Known rows, with every way that one mark hangs from another
Q[X[N]]: [ 0.63 -2.14  4.32  1.22  2.34 -0.83 -5.38 -1.20 -0.74  0.95  0.25 -0.59
 -1.61  0.89  1.10  2.92  1.07 -1.54  1.71  1.82 -0.27 -0.62]
X[N[F]]: [-0.84 -0.44  3.16  0.56  2.54 -0.27 -4.10 -1.06  0.33  0.49 -0.05 -1.57
 -1.47  0.58  0.49  0.38  0.88 -1.42  1.14 -0.58  0.07 -0.21]
S[A[X[E N]]]: [-3.04 -0.57  3.25  0.93  0.68 -0.24 -4.69  0.27  0.73 -0.57 -0.04  1.29
 -2.04  2.48  0.38  1.22  1.43 -1.36  1.62  2.56 -0.56 -1.65]
A[X[E N[F]]]: [-3.55 -0.18  2.49  0.01  0.23 -1.87 -4.08  0.31  0.57 -0.14  0.88  0.82
 -1.61  1.07  0.77  1.79  0.97 -1.54  1.35  0.64  0.60 -0.16]
A[X[N[L]]]: [-4.03 -1.06  4.26 -0.43  2.76 -2.32 -3.69 -1.96  0.48 -0.86  0.22  0.23
 -1.84  1.63  2.23  1.57  0.30 -1.26  1.16  2.38 -0.25 -0.58]
F[E]: [ 2.37 -1.28  7.02  1.55  1.65 -0.55 -1.42 -0.50 -0.30  0.31 -0.09 -0.58
 -1.74  0.73  1.28 -1.42  1.73 -0.94  1.41  1.97 -0.18 -0.42]
N[L V]: [-1.16 -1.31  3.67  0.88  2.31 -0.23  0.26 -0.44  2.38  0.27 -0.21 -1.85
 -1.79  1.04  1.01 -0.77  1.04 -0.44  0.68  1.41  0.15 -0.36]
A[L[R] X[E]]: [ 0.15 -1.33  3.05  1.01 -0.22  0.85 -2.08 -0.09 -0.02 -0.76  0.93  2.86
 -2.12  0.13  1.72  1.71  1.51 -2.07  1.57  2.21  0.05 -0.21]
E[F]: [ 1.03 -1.46  7.03  1.27  3.01 -0.52 -2.11 -0.05 -0.18  0.40 -0.31 -0.93
 -1.94  0.70  0.91 -0.91  2.05 -1.84  1.29  1.62 -0.44 -0.33]
L[R]: [ 0.51 -1.69  3.88  1.40  1.88  2.72 -2.11 -1.46 -0.36  0.34 -0.10 -0.95
 -2.13 -0.11  1.26 -0.03  1.83 -1.77  1.06  0.89 -0.21  0.28]
A[L[R] X]: [ 0.77 -1.82  4.08  1.26  2.26  1.06 -2.50 -1.73 -0.07 -1.10  0.45  2.38
 -1.83 -0.06  2.38  1.06  1.32 -2.30  1.57  1.64 -0.51 -0.28]
X[E N[V]]: [ 0.38  0.07  2.54  1.30 -0.20 -0.52 -3.45  2.18  2.50  0.70  0.62 -1.07
 -1.52  0.56 -0.59  0.94  0.74 -0.48  1.27  1.70  1.18 -0.45]
X[E[F] N[V]]: [ 0.08  0.20  6.28  0.98  0.99 -0.69 -2.92  3.16  2.72  0.78  0.52 -1.14
 -1.58  0.43 -1.09  0.91  0.91 -1.11  1.13  2.45  1.09 -0.05]
Q[X[E N]]: [ 0.14 -1.55  3.37  0.95 -0.07 -1.17 -4.90  0.19 -0.80  1.48  0.60 -0.06
 -1.67  1.17  0.37  3.67  1.42 -1.35  1.78  2.38  0.40 -0.52]
S[A[L[R] X[N]]]: [-1.04 -1.12  4.29  1.42  3.41  2.90 -4.62 -1.72  0.53 -1.49 -0.25  2.25
 -1.90  1.05  1.17  1.96  0.65 -2.18  1.77  2.17 -1.25 -1.08]
Q[X[N[F]]]: [-0.92 -1.61  3.70  0.73  2.59 -0.43 -4.51 -1.49 -0.59  1.16  0.30 -1.02
 -1.50  0.71  0.66  2.85  1.05 -1.82  1.43  0.10 -0.11 -0.13]
N[F[E] L]: [-1.95 -0.66  6.59 -0.01  2.07 -0.41  0.98 -1.90 -0.15  0.42 -0.22 -1.56
 -1.78  1.11  1.07 -0.85  1.13 -0.72  0.66  0.77  0.17  0.29]
Q[V X[E[F]]]: [ 0.40 -2.17  6.75  0.61  0.24 -1.03 -2.50 -0.73 -3.98  2.45  0.80  0.71
 -2.38  1.16 -0.41  2.68  2.28 -1.80  1.19  3.29  0.35 -0.48]
A[L]: [ 3.95 -1.57  3.40  1.83  2.11 -0.63 -2.73 -0.98 -0.51 -0.14 -0.09  0.54
 -1.60  0.43  1.63 -0.47  1.49 -1.52  1.67  1.14 -0.59 -1.08]
S[A[L]]: [ 2.95 -1.51  3.55  2.41  2.85  1.52 -2.43 -1.37 -0.35 -0.43 -0.91  0.54
 -1.94  1.65  0.78 -1.04  1.93 -1.50  1.62  1.20 -1.89 -2.22]
N[F[E R] L V]: [-0.97 -0.10  6.66  0.04  2.49 -0.17  2.57 -0.29  2.92  0.15  0.44 -1.97
 -2.01 -1.35 -0.38 -2.13  0.82 -0.55  0.44  1.87  0.90  0.86]
Q[V X[E]]: [ 0.84 -2.40  3.07  0.93 -0.90 -0.87 -2.87 -1.57 -4.06  2.63  1.03  0.63
 -2.31  1.24  0.19  2.65  2.09 -1.28  1.45  2.70  0.24 -0.91]
Q[V X]: [ 1.40 -3.03  4.17  1.08  1.67 -0.71 -3.34 -3.02 -4.10  2.16  0.52  0.08
 -2.00  0.89  0.83  1.85  1.97 -1.46  1.39  1.88 -0.43 -0.86]

Rows
[-6.69 -0.63  3.97 -1.22  2.84  1.16 -2.27 -2.55  0.71 -0.55  0.29 -0.22
 -1.91  0.61  1.59  2.42  0.06 -1.90  0.76  0.53  0.27  0.92]
A[X[N[F L[R]]]]
[-2.76 -0.90  2.98  0.38  2.28  0.18  1.07 -0.55  2.64  0.48 -0.09 -2.32
 -1.85  0.92  0.39 -0.69  0.99 -0.76  0.40 -0.32  0.26 -0.04]
N[F L V]
[ 0.00 -1.42  7.14  0.30  1.90 -0.60 -3.69 -2.69 -3.56  2.30  0.84 -0.13
 -1.38  0.70 -0.37  3.01  0.64 -1.23  1.14  1.76  0.43 -0.14]
Q[V X[N[F[E]]]]
[-2.65  0.37  6.40 -0.18  1.18 -0.98 -1.15  2.05  2.69  0.77  0.22 -1.60
 -1.77  0.99 -0.85  1.32  0.23 -0.92  0.65  2.93  1.07  0.09]
X[E[F] N[L V]]
[ 0.21 -1.26  3.22  1.49 -0.19 -0.64 -3.77  1.88  1.75  1.42  0.88 -0.46
 -1.56  0.85 -0.40  3.52  1.09 -0.87  1.47  2.37  0.81 -0.39]
Q[X[E N[V]]]
[ 0.57 -0.23  2.71  1.16  0.16 -2.15 -3.81  2.08  2.77 -0.63  1.25  2.24
 -1.38  0.56  0.56  2.08  0.31 -1.06  1.65  2.48  0.77 -0.92]
A[L X[E N[V]]]
[-6.72 -0.58  3.79 -0.31  3.68  0.25 -2.66 -2.44  0.95 -1.05 -0.59 -0.26
 -1.87  2.59  0.91  1.01  0.59 -1.38  0.92  0.70 -1.04 -1.03]
S[A[X[N[F L]]]]
[-1.81 -0.75  3.22 -0.46  2.83 -0.53  0.26 -2.34  0.29  0.24 -0.04 -1.93
 -2.31 -1.01  0.58 -1.46  1.26 -1.48  0.53  0.73  0.09  0.50]
N[F[R] L]
[-2.76 -0.43  6.84  0.11  1.85  3.27  2.75 -0.65  2.52  0.45  0.05 -1.98
 -2.02  0.08 -0.01 -0.15  0.67 -0.85  0.19  0.78  0.78  1.25]
N[F[E] L[R] V]
[-5.12 -0.77  4.24  0.61  3.39  0.23 -2.26 -0.69  3.39 -1.08 -0.39 -0.21
 -1.73  2.54  0.64  0.88  0.38 -0.79  1.05  2.33 -0.74 -1.33]
S[A[X[N[L V]]]]
[ 1.03 -1.10  3.95  0.98  2.71 -2.35 -5.35 -0.92  0.25 -1.27  0.60  2.14
 -1.28  0.71  1.99  1.58  0.39 -1.78  1.89  1.94 -0.47 -1.00]
A[L X[N]]
[-1.96 -1.98  4.59 -0.06  2.71 -1.03 -3.71 -2.29 -0.74  0.98 -0.07 -1.17
 -1.69  1.46  1.47  3.33  0.63 -1.35  1.28  2.33 -0.26 -0.39]
Q[X[N[L]]]
[-2.47 -1.07  3.41  0.29  0.22 -0.99 -2.06  0.81  1.86  1.43  0.59 -1.01
 -1.61  1.34 -0.10  3.91  0.52 -0.65  1.16  2.90  0.92 -0.27]
Q[X[E N[L V]]]
[-5.14 -1.11  4.35  0.07  3.49 -0.29 -3.43 -2.29  0.74 -1.15 -0.51  0.12
 -2.03  2.77  1.49  0.99  0.77 -1.26  1.14  2.45 -1.21 -1.55]
S[A[X[N[L]]]]
[-5.03 -0.80  4.44 -0.16  2.68  1.12 -1.77 -0.89  3.10 -0.74  0.54 -0.18
 -1.90  0.53  1.37  2.23 -0.16 -1.20  0.74  2.31  0.51  0.61]
A[X[N[L[R] V]]]
[-0.28 -1.83  4.16  1.82  2.98  3.26 -2.18 -1.92  0.17 -1.52 -0.33  2.39
 -2.24  1.19  1.45  0.50  1.86 -2.31  1.64  1.81 -1.59 -1.38]
S[A[L[R] X]]
[-5.53 -0.44  3.64 -0.95  0.41  0.48 -2.54 -1.00  0.47 -0.34  0.71  0.70
 -2.12  0.97  1.28  3.07  0.27 -1.58  1.07  2.97  0.70  0.56]
A[X[E N[L[R]]]]
[-1.26  0.50  1.95  0.72 -0.11 -0.08 -2.50  2.09  2.77  0.92  0.66 -1.46
 -1.50  0.33 -1.03  0.95  0.66 -0.73  0.96 -0.05  1.30 -0.03]
X[E N[F V]]
[-2.34 -1.31  3.05  1.38  0.27  0.05 -2.33 -0.05  0.28 -0.58 -0.15  1.47
 -2.43  2.52  0.83 -0.14  2.53 -1.43  1.65  2.14 -0.90 -1.82]
S[A[X[E]]]
[ 1.09 -1.17  2.73  1.27 -0.16 -2.33 -2.62  0.25 -0.16 -0.74  0.67  3.02
 -1.87  1.03  1.85  0.82  1.71 -1.64  1.81  2.22 -0.08 -1.06]
A[L X[E]]
[-1.08 -0.42  6.76 -0.39  2.53 -0.65  1.42 -1.86  0.34  0.13  0.14 -1.49
 -2.13 -0.92  0.28 -1.99  1.05 -1.00  0.76  1.95  0.39  0.84]
N[F[E R] L]
[ 1.91 -1.60  3.91  2.17  2.71  4.62 -1.92 -1.94 -0.24 -0.36 -0.89  0.58
 -2.13  0.82  0.60 -0.02  1.80 -2.03  1.37  1.25 -1.49 -1.16]
S[A[L[R]]]
[-2.52 -1.30  4.21  1.26  3.16  0.00 -5.01 -1.22  0.74 -1.15 -0.37  0.75
 -1.84  2.19  1.13  0.64  1.25 -1.53  1.67  1.88 -1.36 -1.68]
S[A[X[N]]]
[ 0.10 -1.07  2.86  1.64  0.52 -0.23 -2.46 -0.08  0.12 -1.05  0.02  2.82
 -2.21  2.20  0.99  0.32  2.03 -1.64  1.88  2.33 -1.20 -2.23]
S[A[L X[E]]]
[-1.75  0.40  6.96 -0.88  2.90 -0.81 -0.97 -1.66  0.60  0.16  0.23 -1.84
 -1.71 -1.17 -0.04 -0.64  0.06 -1.07  0.70  2.23  0.72  0.92]
X[N[F[E R] L]]
[-1.76 -0.57  3.15  0.04  2.73 -0.08  1.39 -0.58  3.04  0.35  0.12 -2.23
 -2.02 -1.32 -0.31 -1.66  1.00 -0.84  0.37  0.81  0.52  0.55]
N[F[R] L V]
[ 1.75 -0.66  6.55  0.73  2.24 -0.37 -0.24 -0.79  0.36  0.24  0.27 -0.95
 -1.93 -1.57  0.12 -2.44  1.74 -1.32  1.06  1.40  0.50  0.62]
N[F[E R]]
[-0.58 -0.44  3.16  1.15  1.00 -0.42 -4.90  0.17  0.45 -1.09  0.13  2.72
 -1.80  2.15  0.54  1.74  0.96 -1.56  1.98  2.67 -0.86 -2.14]
S[A[L X[E N]]]
[ 0.20 -0.09  6.53  0.61  2.23 -0.35 -3.08 -0.61  0.23  0.51  0.12 -1.34
 -1.20  0.45  0.20 -0.09  0.54 -1.00  1.20  0.52  0.45  0.21]
X[N[F[E]]]
[ 0.14 -0.82  4.13  1.42  2.75  1.24 -3.65  0.26  2.91 -1.09  0.86  1.78
 -1.36 -0.38  1.09  2.32 -0.11 -1.74  1.34  1.92  0.27  0.05]
A[L[R] X[N[V]]]
[ 1.01  0.14  6.76  0.26  2.59 -0.53 -2.62 -0.60  0.56  0.23  0.43 -1.25
 -1.67 -1.79 -0.36 -1.05  0.67 -1.25  1.13  1.70  0.77  0.73]
X[N[F[E R]]]
[-0.03 -0.01  6.38  0.51  0.99 -1.09 -4.13  1.47  0.13  0.72  0.32 -0.56
 -1.86  0.71 -0.30  1.16  1.17 -1.56  1.26  2.44  0.54 -0.23]
X[E[F] N]
